Known rows, with every step that occurs:
labof, moriz, soku, dofo: [  2  55  -1   2 -57 -13 -20  42 -23 -12   4  -1 -16  30  -8]
dofo, fuga, moriz: [  5  65  -2 -18 -32 -11  16   5 -22  10  15 -15 -38   2 -13]
soku, dofo, labof, moko: [  6  13  13  -8 -50 -15  -6  24   7  -8  17 -33 -32  38 -18]
fuga, moriz, soku, dofo: [  6  71   6 -24 -60   6 -11  26 -36  -6   6  11  -5   4 -13]
moko, soku, moriz, labof, dofo, fuga: [ 37  25 -28  52 -50 -14 -13 -30 -34   0  16 -59 -47   6  -3]
moriz, soku: [  8  55 -16 -17 -22  -7 -10  11 -30 -23  -1  -6 -40  14  14]
soku, moriz, labof, dofo: [  4  15 -15  23 -41 -26 -20  13 -45 -11  18 -36 -23  -1 -16]
moriz, labof: [ 11  34 -11 -13 -14 -20   7   6 -44 -32  15 -25 -32  -6 -10]
soku, moriz, labof, dofo, fuga: [ 16  20 -20  34 -42 -28 -13 -14 -24  -1  11 -64 -29   6 -18]
soku, moriz, labof: [  6  30  -7 -10 -42 -17 -20   3 -50 -24   8 -35 -18  -4 -11]
moko, soku, dofo, labof, moriz: [ 25  38  12  11 -70  -4   0  19 -19  -7  15 -20 -57  34 -14]
moko, soku, dofo, fuga, moriz: [ 25  67   7  -3 -74  22   4  -7 -35  13  14 -17 -37  -3  -4]
dofo, fuga: [  7  45  -7 -13 -26  -4   4  -1 -19  -6   1 -38 -53   7   9]
dofo, labof, moko, soku: [ 28  24 -10  12 -27 -17   9  -5   0  -9  29 -21 -69  40   5]
moriz, soku, dofo, labof, moko: [ 19  28   2  -2 -45 -21 -13  11  17 -17   8 -27 -22  52 -11]
fuga, moriz, labof, moko, soku, dofo: [ 25  41  -6  15 -55 -12   9   8 -34  -2  45   0  -6   5 -27]
dofo, soku, moriz: [-21  43 -17 -28 -68  12 -20  36 -37   8 -26 -26 -38  11  21]

Rows:
[  3  31  21  -7 -61 -20  -2  38 -10  -9  10 -24 -38  37 -29]  soku, dofo, labof, moriz
[  8  41 -13  15 -20 -34  20  21 -41  -1  41  -1 -22 -10 -37]  fuga, moriz, labof, dofo
[ 41  23 -17  31 -51 -10   3 -24 -10  -8  26 -52 -26  18  -6]  moriz, labof, moko, soku, dofo, fuga
[-17  34 -30   1 -40   1   6  47 -23  19  -6 -17 -56  10  14]  labof, dofo, soku
[ -1  26 -38  13 -26 -18  16  31 -26   0   1 -32 -42   4  -4]  moriz, labof, dofo, soku
[ 25  21 -25  39 -50 -10 -18  -7 -54  -8  24 -32 -43  -3  -3]  moko, soku, moriz, labof, dofo
[ 12  33 -21  10 -29  -5  -1  11 -24  -2  32  -4 -55  20  19]  labof, moko, soku
[ 22  52  -4  14 -68   2   5  -1  -9  25  32 -16 -25  20  -8]  labof, moko, soku, dofo, fuga, moriz
[ 21  24 -24  30 -14 -33  12  -9 -17  -7  21 -54 -42   3 -16]  moriz, labof, dofo, fuga
[  7  20 -21   4  -9 -39   8  12 -17 -22  34 -22 -21  15 -14]  moriz, labof, moko
[ 15  26  -7   7 -61  12 -15  18 -25   0  23 -10 -36  16  11]  labof, moko, soku, dofo
[ 28  36 -15   7 -51  -2 -16 -16 -61 -23  12 -29 -38  -5   5]  moko, soku, moriz, labof
[ 23  42  11 -17 -53  -2 -14   6  -9 -28 -10 -29 -34  30  -7]  moriz, soku, dofo, labof
[ 43  60   0   9 -62   4  17 -24 -39  -3  21 -31 -21  -8 -22]  moko, soku, dofo, fuga, moriz, labof
[ 16  67 -22  23 -25 -24   9   3  -5  16  18 -10 -34  19 -13]  labof, dofo, fuga, moriz, soku
[-22  29 -26   5 -67   4 -22  45 -30  23 -14 -28 -43  14  13]  labof, dofo, soku, moriz
[ 38  50 -25  28 -23 -31  29 -24 -10   4  46 -23 -30  18 -20]  dofo, fuga, moriz, labof, moko, soku
[  5  76  -8 -21 -26 -13   4  18 -34  -6  13  18 -24   8  -7]  fuga, moriz, soku
[ 21  20  -7  15 -52 -13 -17  -7  -8  -3  20 -30 -54  42   5]  dofo, labof, moko, soku, moriz
[ 17  40  -1   9 -47 -31  13   4  -4   4  36 -32   9  16 -43]  soku, dofo, fuga, moriz, labof, moko
[  2  15 -17   7 -36 -36 -18  11 -25 -15  25 -32  -7  19 -15]  soku, moriz, labof, moko
